Each row comes from the steps of one walk. Every step used is in the known rows, and no mark comes twice. Write the walk behind each row, first mark first.
In the rows, 100 means zero.
Known rows
gusep, vama, dilot: 94,105,107,94,71,97,90,99,95,99,107,86,105,95,102,91,95,92,65,92,93,99,110,81,118,101,101,97,129,100,99,94,108,103,112,90,122,106,104,116,110,111,96,103,114,103,119,105,53,104,120,120,93,125,92,95,106,112,95,111,98,91,139,97,67,101,97,107,110,100,91,95,107,90
zitu, dilot, pigik: 108,111,143,108,114,99,115,105,93,103,114,110,116,83,84,96,96,104,87,95,101,106,97,117,118,115,96,107,110,83,106,91,118,115,103,92,101,102,87,118,122,96,105,114,98,120,97,102,109,98,124,101,105,101,98,108,110,100,111,94,94,81,113,69,127,83,107,106,98,101,106,100,113,114
talar, pigik: 112,98,120,88,97,108,103,97,90,96,94,109,94,106,86,95,87,113,111,117,97,97,91,105,95,101,96,111,106,98,104,104,88,96,102,115,117,90,98,103,94,98,97,96,103,110,90,100,93,91,88,95,101,97,94,97,91,98,102,107,100,89,110,113,80,106,106,100,104,97,98,98,99,91
pigik, vama, dilot: 96,99,144,121,68,96,104,104,91,97,116,93,105,108,112,108,103,105,110,106,97,105,104,137,97,110,109,103,123,116,95,94,110,111,99,88,111,109,90,109,115,101,109,120,123,108,110,98,64,111,102,120,100,105,106,80,105,112,84,100,92,97,125,131,101,97,112,117,99,114,80,81,101,92
gusep, vama, dilot, paba: 94,104,89,102,73,100,94,102,92,95,116,77,105,97,102,96,95,98,76,108,89,97,99,74,131,111,113,104,135,90,103,95,102,108,113,97,136,108,102,100,98,105,100,100,125,122,122,115,85,114,109,103,90,110,94,111,103,103,111,96,106,86,136,100,74,90,82,102,107,104,101,87,114,97
dilot, pigik, zitu: 108,111,98,107,96,90,107,101,88,98,111,99,109,112,95,110,76,93,100,96,93,97,102,132,98,107,100,95,103,106,102,90,121,100,96,96,114,98,93,107,107,92,111,126,112,124,102,113,122,98,104,81,98,94,91,107,107,98,106,114,102,85,77,99,144,87,119,96,106,85,110,88,88,109
vore, zitu, dilot, gusep, vama: 93,90,113,97,89,105,104,100,103,101,121,81,97,89,73,90,119,97,66,97,94,93,112,85,108,98,100,98,108,90,115,92,110,119,101,94,84,102,105,123,100,132,92,93,92,88,139,97,125,104,109,140,91,78,93,95,76,79,141,82,102,85,156,73,57,92,85,113,100,115,124,95,113,113
talar, pigik, vama, dilot: 109,99,167,110,57,104,119,100,81,93,104,102,99,114,96,100,92,114,118,125,96,100,98,149,100,109,107,115,126,111,98,91,110,103,103,99,124,100,87,112,113,100,103,121,124,131,100,99,38,99,89,117,102,93,98,74,102,114,94,108,91,87,129,136,80,99,128,113,101,108,71,79,98,89
gusep, vama, dilot, pigik, zitu, vore: 112,111,143,102,51,94,92,96,86,96,110,97,108,113,85,106,70,83,80,109,81,106,107,126,119,102,99,102,132,117,105,83,101,104,110,79,125,103,90,133,126,101,105,118,122,129,113,122,89,98,121,91,93,129,89,109,118,109,113,102,101,64,132,111,115,83,123,115,113,99,98,85,96,92
dilot, gusep, vama: 104,93,70,88,92,108,84,94,102,102,98,84,95,91,89,93,110,97,80,130,91,90,102,91,117,94,107,91,109,101,108,94,90,104,93,101,101,99,105,107,98,97,93,93,103,97,137,101,97,104,99,122,87,91,94,106,92,92,114,101,105,95,147,92,62,94,68,100,113,94,115,87,99,98
vama, dilot, pigik, zitu, vore: 106,113,163,113,40,84,107,99,81,96,110,94,111,126,85,108,81,80,103,102,88,113,99,162,110,99,99,105,125,115,101,87,94,100,103,98,111,104,78,114,132,97,113,113,125,116,75,117,110,96,107,92,101,123,91,97,119,111,112,105,98,67,104,115,144,77,131,114,103,105,94,83,95,84
zitu, vore, pigik, dilot, vama: 89,86,152,97,48,90,99,100,106,104,111,102,113,101,96,96,85,92,141,127,95,94,99,125,107,103,109,123,97,114,91,71,89,104,103,113,83,106,60,107,124,103,96,85,131,99,104,101,97,114,133,94,103,112,90,70,88,106,132,80,97,103,137,124,127,92,99,108,111,120,93,86,97,93
vore, pigik, dilot, gusep, vama: 89,94,122,93,69,101,89,91,101,103,100,76,107,86,101,99,86,89,109,161,84,81,111,118,99,101,109,106,116,105,95,74,82,115,101,102,103,112,104,111,103,104,88,60,120,80,122,94,99,110,133,122,99,91,85,84,71,101,131,107,103,105,146,99,109,102,59,101,108,96,108,86,102,94
dilot, gusep: 102,99,93,101,85,103,95,97,102,102,89,88,92,97,91,99,106,98,109,108,92,91,97,119,111,87,101,95,100,101,103,98,85,106,81,108,91,101,102,93,101,94,98,94,106,87,105,100,120,98,88,117,94,69,96,86,103,96,110,93,106,92,123,102,80,93,76,98,100,104,116,87,96,89
zitu, vore, pigik: 101,93,120,104,56,102,92,100,98,100,115,101,105,98,88,93,99,102,110,131,92,104,101,115,115,90,98,124,90,104,95,94,79,98,98,103,93,101,72,102,98,93,89,67,108,94,82,97,133,102,130,78,98,120,99,78,91,107,131,88,100,90,131,118,111,94,83,104,109,109,85,101,99,95
zitu, dilot, paba: 93,105,107,118,95,103,108,109,96,97,99,98,99,86,91,103,98,112,111,107,95,103,94,93,111,110,106,123,101,77,110,99,114,115,106,91,103,106,98,101,97,97,101,99,114,108,92,105,121,99,106,93,98,90,99,105,90,90,132,85,100,89,121,68,92,86,88,107,95,111,118,104,115,111
dilot, vama: 100,92,90,101,94,95,102,99,103,100,106,92,103,98,102,103,102,101,110,101,101,96,96,104,112,100,106,104,93,109,103,87,117,100,97,115,86,101,80,94,109,98,107,122,112,111,127,100,91,110,106,111,99,86,98,106,110,94,86,91,98,98,118,101,85,91,105,98,108,107,104,90,93,88
vama, dilot: 97,106,130,105,61,97,105,105,94,99,105,90,108,107,101,94,103,97,97,94,99,106,105,119,98,108,97,103,125,103,97,95,101,102,112,94,109,106,97,103,117,108,104,109,109,104,88,100,84,105,102,114,101,101,96,87,118,112,97,103,98,91,102,115,104,101,119,112,96,106,91,91,107,86
gusep, vama, dilot, pigik: 102,112,116,84,74,98,98,100,92,100,128,91,121,91,93,98,93,86,49,113,89,104,99,106,127,108,105,86,139,99,102,89,112,114,110,88,124,104,98,115,125,103,102,117,104,120,120,111,74,104,124,112,100,128,90,112,122,109,93,115,94,76,129,74,92,88,104,100,108,103,94,84,104,92
talar, pigik, vama, dilot, paba: 104,100,144,118,51,104,117,100,78,88,112,95,98,112,104,100,90,116,121,137,90,99,85,129,116,108,113,111,132,89,99,96,114,99,103,115,144,100,89,91,101,93,109,128,141,127,93,107,64,108,76,114,100,87,98,93,93,101,123,94,99,82,131,132,88,86,110,112,98,115,84,66,109,97
pigik, vama: 95,94,116,109,106,103,107,99,98,99,107,100,101,105,106,110,106,107,110,114,100,101,94,117,85,104,108,100,92,115,98,97,114,103,89,94,107,100,94,108,103,90,107,115,115,107,118,93,70,110,90,106,97,92,108,96,93,104,93,93,94,102,113,120,111,94,106,107,102,106,86,83,97,110
zitu, vore: 104,93,126,105,81,105,100,98,103,100,96,111,92,105,91,98,100,102,110,94,99,105,95,102,112,92,97,117,97,105,102,101,86,99,95,101,95,99,89,109,108,93,95,89,101,107,79,103,109,97,89,84,96,119,106,98,99,98,114,86,100,93,115,106,102,96,98,108,103,111,100,98,101,93

Write each row's walk
107,97,123,110,65,95,92,96,96,98,88,108,92,120,91,114,84,95,124,99,91,100,104,127,77,88,96,114,96,122,105,91,97,99,97,98,104,105,87,120,92,100,101,105,112,110,79,107,118,92,91,78,95,110,96,95,90,100,121,85,103,85,96,126,124,93,113,106,102,99,103,99,90,102 => pigik, zitu, vore
105,92,153,78,77,109,100,88,91,97,82,93,97,105,91,94,77,105,116,145,80,81,97,103,102,104,107,102,122,104,105,85,87,112,109,111,127,95,113,119,117,123,93,87,116,111,111,101,61,101,98,130,91,96,82,117,72,98,117,112,102,96,156,105,65,102,83,99,106,98,109,82,103,86 => talar, pigik, dilot, gusep, vama
99,99,94,109,73,89,102,102,85,96,97,92,105,113,98,105,85,91,112,107,95,92,115,140,83,98,99,112,96,119,94,83,96,105,99,92,99,105,82,102,69,99,94,93,122,94,97,100,113,96,128,90,108,85,88,76,90,106,119,99,106,101,78,119,139,96,111,105,109,80,101,98,89,106 => vore, pigik, zitu
106,115,133,99,91,99,108,104,92,104,119,94,120,104,99,96,89,86,88,105,93,106,104,138,120,111,102,90,134,94,96,91,106,103,103,98,114,100,91,100,126,100,110,112,102,107,97,109,93,104,112,106,101,109,95,106,129,108,96,104,98,72,101,84,129,86,109,105,98,113,94,83,104,87 => vama, dilot, pigik
113,103,119,113,82,95,100,95,89,98,108,119,106,118,85,107,72,93,108,101,89,105,99,141,100,96,99,106,104,116,101,89,94,95,93,102,111,100,87,116,108,87,109,113,115,120,90,118,132,98,101,76,97,113,94,109,111,96,123,99,105,76,98,117,155,81,122,105,102,99,108,89,91,100 => dilot, pigik, zitu, vore
94,95,171,125,39,99,99,106,91,100,126,93,112,106,98,100,106,103,111,143,94,109,104,153,121,104,105,125,120,115,89,88,81,104,92,91,100,107,69,114,108,94,97,85,128,100,85,95,87,109,125,97,102,113,101,59,103,114,129,86,95,85,146,118,120,90,92,121,107,127,71,82,103,92 => zitu, vore, pigik, vama, dilot
97,93,149,125,29,103,92,100,88,96,116,88,100,106,94,99,101,96,119,155,92,100,103,177,122,93,109,128,115,118,91,79,71,107,81,94,95,111,64,110,115,87,96,75,135,77,96,95,118,113,114,113,98,100,100,56,102,108,130,76,96,79,167,135,111,83,72,124,106,130,82,69,96,87 => zitu, vore, pigik, vama, dilot, gusep
90,99,129,125,63,99,109,107,89,94,118,87,100,103,113,110,103,102,115,108,96,104,92,123,109,110,121,110,126,100,96,93,107,104,94,94,118,111,92,93,110,91,112,122,133,110,107,105,76,119,85,109,95,84,105,99,105,101,105,91,96,91,121,124,106,83,100,108,99,119,91,70,106,100 => pigik, vama, dilot, paba
92,94,134,96,74,93,102,99,98,101,100,88,114,93,109,105,83,89,127,121,97,87,98,125,98,115,112,115,98,112,90,73,116,112,105,115,89,106,75,92,112,104,98,92,130,83,112,96,88,110,142,104,108,86,86,68,92,109,110,99,94,112,123,113,131,96,96,99,109,107,99,95,96,93 => vore, pigik, dilot, vama
116,102,123,98,87,100,107,92,84,91,83,111,97,125,85,102,65,109,119,108,90,89,108,137,84,97,92,107,103,114,104,94,96,102,105,107,123,95,104,107,76,101,100,117,119,121,93,110,91,83,84,95,104,86,86,97,92,101,104,114,105,93,88,137,93,101,135,101,105,84,93,94,93,92 => talar, pigik, zitu
105,115,121,99,67,88,100,97,82,98,115,87,116,109,102,105,75,81,65,106,85,102,110,121,111,105,99,84,143,114,100,80,118,105,112,87,125,106,92,118,106,109,113,129,123,126,121,116,82,101,127,110,97,110,85,119,115,109,104,122,100,71,112,107,107,85,121,98,111,80,99,83,95,98 => gusep, vama, dilot, pigik, zitu
106,101,108,107,121,103,109,100,95,99,119,104,109,98,103,110,100,102,95,129,97,105,88,143,124,112,107,97,106,110,98,88,118,107,89,98,110,97,87,108,127,79,115,126,121,120,113,99,84,110,96,101,97,99,106,102,105,100,90,98,90,90,111,108,145,79,102,99,103,109,97,77,97,110 => dilot, pigik, vama
106,104,150,120,69,99,114,102,74,89,88,107,99,113,74,106,77,118,130,106,87,90,100,127,100,100,98,130,106,93,113,91,110,118,106,91,115,103,87,109,69,91,99,112,128,123,89,114,112,93,92,94,105,68,84,103,77,88,140,92,107,77,112,99,76,89,119,111,100,94,106,98,110,112 => talar, pigik, zitu, dilot, paba
93,88,143,96,49,101,80,87,104,103,97,87,102,94,91,91,89,91,113,157,85,83,104,121,96,97,109,120,108,112,94,80,74,116,99,99,99,109,92,114,110,109,83,57,121,85,107,98,118,109,136,109,91,116,88,93,76,106,146,97,105,100,158,112,96,94,65,115,110,109,100,84,106,92 => zitu, vore, pigik, dilot, gusep, vama
92,95,101,108,93,100,103,102,92,94,107,96,110,95,110,102,100,105,111,132,99,96,100,136,96,105,110,111,90,110,90,89,109,111,89,89,99,103,74,104,85,89,97,90,127,94,109,90,88,110,127,96,104,97,100,72,93,109,112,95,95,109,122,113,138,92,97,115,110,105,81,91,96,103 => vore, pigik, vama
94,106,131,117,82,94,108,106,80,94,103,92,108,101,86,103,84,96,118,96,95,96,121,156,81,106,93,126,98,106,100,82,113,114,97,86,88,112,70,118,70,101,93,92,123,90,90,97,99,87,146,92,113,80,87,61,84,105,131,87,103,93,111,110,127,89,107,118,107,85,99,106,95,114 => vore, pigik, zitu, dilot
91,94,158,99,41,90,97,101,99,103,104,103,108,99,104,98,89,94,127,146,90,97,108,140,87,102,101,123,101,105,87,83,85,101,105,99,90,106,84,112,117,107,94,58,116,85,71,95,102,102,128,83,100,124,93,71,79,113,137,91,96,99,124,116,144,105,86,105,97,112,85,97,101,95 => zitu, vore, pigik, dilot
101,99,141,112,56,97,102,96,93,99,109,80,101,112,97,106,111,96,107,129,95,99,100,166,107,99,112,102,120,118,97,90,92,113,85,104,107,110,87,110,114,86,107,112,124,94,116,96,75,113,93,133,94,80,100,76,100,104,100,91,96,96,139,115,99,86,91,119,97,115,95,69,97,86 => pigik, vama, dilot, gusep
91,101,142,118,57,96,105,107,84,93,129,85,117,101,114,105,98,99,101,128,96,105,105,160,108,115,108,115,118,111,87,85,96,107,95,91,113,111,72,100,95,94,101,101,129,93,106,92,78,113,122,114,109,97,100,59,98,116,106,98,93,95,127,124,127,92,94,116,106,115,72,81,103,100 => vore, pigik, vama, dilot
96,97,144,109,86,84,112,101,91,97,94,93,114,106,84,110,86,96,110,67,95,95,113,132,90,108,99,125,88,112,110,76,121,114,107,99,79,110,57,119,90,93,107,139,127,115,127,103,86,100,120,110,101,72,90,89,107,95,113,90,98,99,118,94,92,78,136,116,108,93,121,105,92,106 => pigik, zitu, dilot, vama
88,99,127,125,48,97,108,108,84,96,125,75,107,96,108,107,98,103,103,148,90,100,96,146,121,113,118,116,122,95,90,81,107,105,94,95,119,114,72,93,91,78,106,95,143,104,102,103,90,118,122,99,104,88,99,78,95,110,116,87,99,95,144,122,121,87,85,112,105,116,79,75,111,109 => vore, pigik, vama, dilot, paba
94,98,141,114,66,88,108,102,86,100,104,93,114,102,83,109,92,93,117,96,92,91,116,146,96,108,97,133,91,113,105,70,115,117,103,88,77,114,54,108,74,86,98,115,132,101,121,99,108,101,146,94,111,65,84,66,109,102,128,87,100,102,115,100,123,83,116,117,112,87,104,104,92,107 => vore, pigik, zitu, dilot, vama
